Each row comes from the steps of one path. Every step used is in the known rows, and no mark comes twice. Write the path behind each row, first mark first.
Known rows:
E-Y-B-Q-T: [-3.02 -0.98 -0.48 -1.31  0.78  2.56 -0.63  0.27 -3.34  3.49  1.58  3.61
  3.25 -4.13 -2.00  0.57  1.32  0.65  3.25  2.73  3.19 -0.40  2.11 -2.74
 -0.67]
E-Y-B: [-2.72 -0.45 -2.01  1.14 -0.47  4.56 -0.41 -1.47 -3.60  0.29 -0.57  2.16
  0.25 -3.53 -1.19  2.31  2.15 -0.16  1.37  1.03  1.54 -0.67 -1.17 -2.86
 -2.11]
T-Y-E-Q-B-K: [-0.79 -0.19 -1.15  2.14  2.81  0.46 -2.32  2.15  0.81  2.83 -1.06 -0.35
  0.80 -3.34 -1.52  1.32 -1.30  2.13  2.32 -1.25  0.21 -1.42  3.73  3.21
 -0.63]
Q-T-Y: [-0.40  0.29 -0.32  1.66  3.61 -0.05 -2.52  2.06 -2.98  1.10 -0.24 -1.63
 -0.47  1.17  0.53  2.04  0.30 -0.44  1.26  1.77  3.45  0.99  3.85  3.04
  0.26]
T-Q-E: [ 2.36  0.58 -0.80 -0.03  4.35 -3.70 -0.32  1.49  0.61  0.62 -2.29 -0.43
 -2.98 -0.59 -1.92  2.19  0.01 -1.85  1.05 -2.63 -0.01 -0.66 -0.07  0.44
 -0.71]
K-E-Y-B: [-2.54 -1.66 -1.28  0.94 -1.38  7.12 -0.27 -1.97 -2.46 -0.04 -0.55  4.04
 -0.68 -0.38 -1.94 -0.25  1.92  0.11  1.66  0.42  1.24 -1.62 -2.30 -1.22
 -2.13]
T-Q-B: [ 2.67  1.30 -2.15 -1.09  0.95 -2.86  0.21  3.23 -0.02  2.41 -1.31 -1.28
 -1.81 -0.83 -0.92 -0.25 -1.04  0.00  2.72 -1.35  0.08 -0.69  2.03  1.67
 -1.23]
K-B-Y-T-Q-E: [-3.58  1.82  1.24  4.24  5.75 -0.30  0.91  1.09  1.40  1.93 -2.97 -0.35
  0.98  2.18 -3.74 -0.50 -0.94 -0.65  3.63  1.31  2.36 -3.02  6.51  3.43
  0.52]
K-B-Y-E-Q-T: [-4.20  0.03  2.10  1.89  0.73  3.01 -0.26  1.82  1.38  4.56 -1.27  3.24
  4.26 -0.50 -2.94 -0.83 -2.26  2.23  2.88  0.80  4.37 -2.64  2.02  1.85
 -0.35]
B-Q-E: [ 0.33 -0.81  2.46 -2.42  3.26 -2.70  0.74  0.43  2.50  2.04 -0.30  2.44
  1.50 -2.16 -1.39  0.07 -0.50 -1.30  1.65 -0.85 -0.53  0.09  1.98 -0.16
  1.03]
B-Q-T: [-0.23 -0.28  1.81 -2.70  1.53 -2.13 -0.31  1.56  0.33  3.27  2.35  1.41
  3.01 -0.89 -0.67 -1.57 -0.93  0.66  2.20  1.37  1.64  0.40  3.23 -0.07
  1.67]
E-Q-T-Y-B: [-2.28  2.19 -2.57  3.87  1.62  2.14 -2.50  1.38 -5.44  1.85 -0.43  0.02
 -0.46 -4.06 -1.74  1.60  0.87 -0.33  1.81  1.64  4.39  0.21  1.86 -1.35
 -0.31]
E-Q: [-0.52  1.33 -0.31  1.09 -1.63 -0.05  1.44  0.47 -1.23  0.51  0.32  0.92
  2.01 -2.97 -1.32 -1.28  0.27  1.00  0.56 -1.85  0.11 -0.25 -3.45 -2.55
 -1.41]
B-Q: [-0.70 -0.31  1.68  0.26  1.32 -1.46  1.32  1.12  0.60  1.52  1.77  2.00
  2.67 -0.02 -1.68 -2.36 -0.30  0.07  1.49 -0.53 -1.00 -0.38  1.83  0.45
  1.18]
K-E-Y-B-Q: [-3.50 -1.82  0.04  1.26 -0.02  5.56  0.99 -0.96 -2.00  1.60  1.05  6.01
  2.08 -0.56 -3.60 -2.41  1.75  0.42  3.36  0.09 -0.06 -1.72 -0.73 -0.78
 -1.14]
K-E: [-0.08 -1.06  0.51 -0.24 -0.62  2.59  0.02 -0.61  1.09 -0.32 -0.07  2.13
 -0.67  3.22 -0.28 -2.29 -0.10  0.54  0.01 -0.45 -0.25 -0.60 -1.14  1.57
  0.16]
Q-B: [ 1.24  0.19 -0.43 -3.46 -1.02 -0.71 -0.39  0.97  1.61  1.86 -1.26 -0.36
  0.05 -2.31  1.50 -0.03 -1.22  0.11  1.86  0.88  0.45 -0.22  2.17  0.59
 -0.85]
K-B: [-3.30 -0.29  0.96  0.94 -1.19  2.13 -0.07  1.75  0.16 -0.28  0.58  0.10
  2.25  2.20  1.26 -0.88 -0.71 -0.46  1.94  1.73  2.10 -2.34  0.95  3.42
  0.55]
T-Q-B-Y: [ 1.68  0.51 -0.42 -0.12  3.02 -1.83  0.90  4.05  1.70  3.12 -2.35  0.01
  0.48  1.01 -2.73 -1.69 -1.69 -0.05  3.39 -0.96  0.52 -1.16  5.71  3.54
 -0.77]
E-Y-B-K-T-Q: [-3.78 -0.43 -0.81  2.93  3.72  3.91 -2.07  1.02 -2.04 -2.16  2.92  1.40
  3.35  0.25 -2.53  0.41  2.72  0.43  2.11 -0.45  1.87 -0.08  0.91  1.53
 -1.15]
T-Y-B: [-2.74  0.98 -2.46  5.86  3.03  2.40 -2.36  0.19 -3.86 -0.36 -1.16 -0.62
 -2.99 -0.40 -1.35  2.14  1.02 -1.81  0.87  1.81  1.51  0.01  3.77  1.56
  0.61]
K-T-Y-E-Q-B: [-1.86  2.50 -0.75  4.30  3.50  1.66 -0.57  1.02 -0.49  1.04 -1.95  1.12
  1.58 -2.80 -2.46  0.68 -0.86  0.76  2.24 -2.76  0.64  2.03 -0.69  1.33
 -2.63]

Write each row's path:
[ 0.67 -0.75  0.36 -0.84  2.13  0.78 -0.19  0.03  4.17  4.47 -3.64  2.06
 -0.31 -1.43 -2.60  0.61 -2.85  1.08  1.90  0.09 -0.27 -0.67  5.65  1.92
 -0.44] => Q-B-Y-E
[-2.69  0.63  1.40 -0.04  4.04  0.05  2.60 -2.77 -1.02  2.13 -1.26  2.03
  3.10 -4.19 -3.07  1.24  1.82  0.96  2.95  0.53 -0.54 -0.34  0.82 -3.64
 -1.89] => B-Q-E-Y-T
[ 1.15 -2.72 -0.54 -2.88  1.21  2.57 -0.58  3.01  0.78  1.16  0.52  1.38
  1.72  2.16 -0.71 -1.90  0.39  1.93  4.48 -1.67  0.78 -2.60  1.53  4.88
 -2.26] => T-Q-B-K-E-Y
[ 2.15 -0.69 -0.99 -2.28  1.78 -2.84 -1.75  4.00  2.10  1.72  1.00 -1.69
  0.33  0.07  0.18 -0.69 -0.98  0.86  2.82 -0.41  0.20 -1.96  5.39  4.23
  0.64] => T-Q-B-K
[-4.04 -0.42  1.10  4.49  4.97  0.85 -1.95  3.16 -1.29  4.33  0.40  1.51
  1.66  2.31 -2.11  1.00 -1.58  0.27  3.82  1.76  3.09 -1.72  5.64  6.10
  1.58] => K-B-Q-T-Y-E
[-0.54 -1.55  1.71 -3.04 -1.35  2.63 -1.87  1.48  1.77  0.96  2.94  1.91
  3.86  0.22  0.39 -3.28 -0.57  3.54  1.05  0.39  3.11 -1.26  0.38  0.76
  0.91] => B-K-E-Q-T
[ 0.70 -1.69  0.81 -4.71 -0.17 -0.34 -2.59  1.53  3.79  1.24  1.14 -0.91
  2.39 -1.46  2.53 -0.23 -1.27  1.11  2.08  1.79  0.79 -1.12  5.98  3.21
  1.32] => Q-B-K
[-0.60  3.72 -2.59  4.81  2.88 -2.73  1.15 -0.78 -2.42  0.78 -0.65 -2.40
 -2.49  0.53 -3.68 -0.23  0.54  1.29  0.87 -0.42 -0.93 -0.72  1.52 -1.28
 -0.34] => Y-T-Q
[-2.43 -0.72  3.06 -0.70  2.32  1.76 -2.33  0.59  2.83 -2.96  3.44  0.14
  5.03  2.50  1.34 -1.51  0.32  0.80 -0.10  0.60  0.72  1.38  2.74  3.16
  2.02] => B-K-T
[-2.00  0.90 -0.07  0.05  2.71  1.58  1.29 -3.67 -1.30  0.53 -2.73  0.34
  0.67 -4.29 -1.42  3.69  2.03  0.54  1.25  0.76  0.74 -0.25 -0.71 -4.05
 -2.85] => Q-E-Y-T
[-2.10 -2.31 -0.02  0.05 -0.49  4.82 -3.54 -0.86  2.03 -0.84  2.07  2.36
 -0.46  1.69 -0.24 -1.70 -0.01  0.94  0.37  2.33  0.91 -2.58  4.06  2.47
  2.89] => Y-B-K-E
[-5.51  0.49  2.15  0.91  2.85  2.00  2.17 -0.94 -0.74  2.25 -0.43  2.48
  5.54 -2.01 -1.63  0.48  1.23  0.51  4.87  2.04  1.70 -2.80  1.60 -0.24
 -1.17] => K-B-Q-E-Y-T
[ 0.71 -2.76  1.38 -4.95 -1.00  2.26 -2.42  1.34  4.74  0.75  0.91  1.02
  1.53  1.69  2.21 -2.76 -1.55  1.87  2.24  1.17  0.57 -2.15  4.71  4.71
  1.43] => Q-B-K-E
[-0.72  0.85 -1.91 -0.08  2.35 -0.15  0.12  0.82 -0.89  2.08  0.21 -2.20
  1.95 -1.83 -1.88  0.60  1.21  2.98  3.96  0.99  0.24 -2.26  4.33  0.86
 -2.26] => E-Y-T-Q-B-K
[-0.29  0.67  1.29 -1.81 -0.89  0.71  1.97  2.37  2.02  3.35 -2.02  2.04
  4.25 -3.60 -1.76 -2.74 -1.60  1.26  3.23 -0.75  1.52 -1.01  2.41  0.00
 -1.44] => E-Q-B-Y
[-0.22  2.69 -3.29  0.92  1.76 -0.42  2.21 -0.06 -2.95  2.62 -2.18 -1.71
 -0.12 -2.90 -2.98  1.22  0.97  1.89  4.12 -0.06  0.05 -1.32  0.79 -1.62
 -4.26] => E-Y-T-Q-B
[-2.29 -1.28 -0.56  0.04  0.19  2.31 -3.46 -0.43  1.01 -0.30  1.95  0.18
  0.14 -1.33  0.18  0.69  0.30  0.23  0.32  2.78  0.94 -1.77  5.19  0.95
  2.95] => Y-B-K
[-0.93  1.65 -0.72  2.63  1.88  0.22 -0.96  2.62 -3.86  1.60 -0.13 -0.78
  1.75 -1.65 -0.77  0.43  0.42  0.67  1.72 -0.01  3.61  0.64 -0.07  0.34
 -0.87] => E-Q-T-Y
[-0.51  0.97 -1.35  2.41 -0.18  0.20  0.91 -1.26 -0.18  2.36 -1.43  2.13
 -0.62 -3.84 -3.57  0.75 -0.61  2.14 -0.38 -3.10 -1.07 -0.70 -4.20 -3.08
 -1.88] => Y-E-Q
[-3.40  0.69 -0.99  5.94  4.13  0.61 -0.98  1.37 -3.32  1.58  0.79  1.52
 -0.20 -0.49 -3.09 -0.22  0.63 -1.98  2.64  1.21  0.27 -0.29  5.39  1.82
  1.94] => T-Y-B-Q
[ 2.06  0.36 -1.22  1.59  4.36 -1.59  0.13  2.12  2.77  5.09 -3.62  1.15
 -2.23  0.00 -5.10  0.48 -2.24  0.96  2.95 -2.19 -0.69 -1.45  5.36  3.04
 -1.21] => T-Q-B-Y-E
[-0.02  1.27 -0.15 -1.74 -1.39 -0.33 -0.18  1.03 -1.50  2.03  0.71  0.55
  2.64 -3.75 -0.35 -0.41 -0.22  1.71  0.82  0.10  3.04  0.22 -2.07 -2.87
 -0.91] => E-Q-T
[-3.30 -0.54  2.51 -1.62  0.21  0.19 -0.48  3.35  0.17  3.30  2.71  1.86
  5.37  1.56  0.62 -2.19 -1.60  0.40  3.85  3.07  3.72 -1.58  4.05  3.51
  1.94] => K-B-Q-T
[ 0.04  1.62  1.56  0.36  4.49 -0.49  0.50  3.73  2.54  0.97 -0.88  1.01
  3.24  2.41 -2.38 -2.83 -1.01 -0.47  3.52 -1.37  1.18  1.47  4.97  4.39
 -0.65] => K-T-Q-B-Y
[-0.73 -2.77  1.93 -1.52  0.18  2.85 -1.93  0.22  3.23 -0.99  2.29  1.21
  1.45  3.83  0.85 -2.78 -0.36  1.65  0.25  0.34 -0.07 -1.71  2.33  4.01
  1.93] => B-K-E
[-0.18  1.03 -1.21 -0.14 -0.18 -0.12 -0.82 -0.76 -0.33  3.83 -0.79  1.65
  0.04 -4.61 -2.63  1.36 -1.21  2.85  0.07 -1.14  1.66 -0.18 -2.44 -3.63
 -1.50] => Y-E-Q-T
[-1.46 -0.34  0.75 -0.56  2.58 -0.86 -0.84 -0.86  1.17  2.37 -0.59  3.17
 -0.44 -4.55 -2.17  0.86 -0.31 -2.02  1.78  1.07  0.29 -0.68  3.54 -1.81
  2.12] => Y-B-Q-E
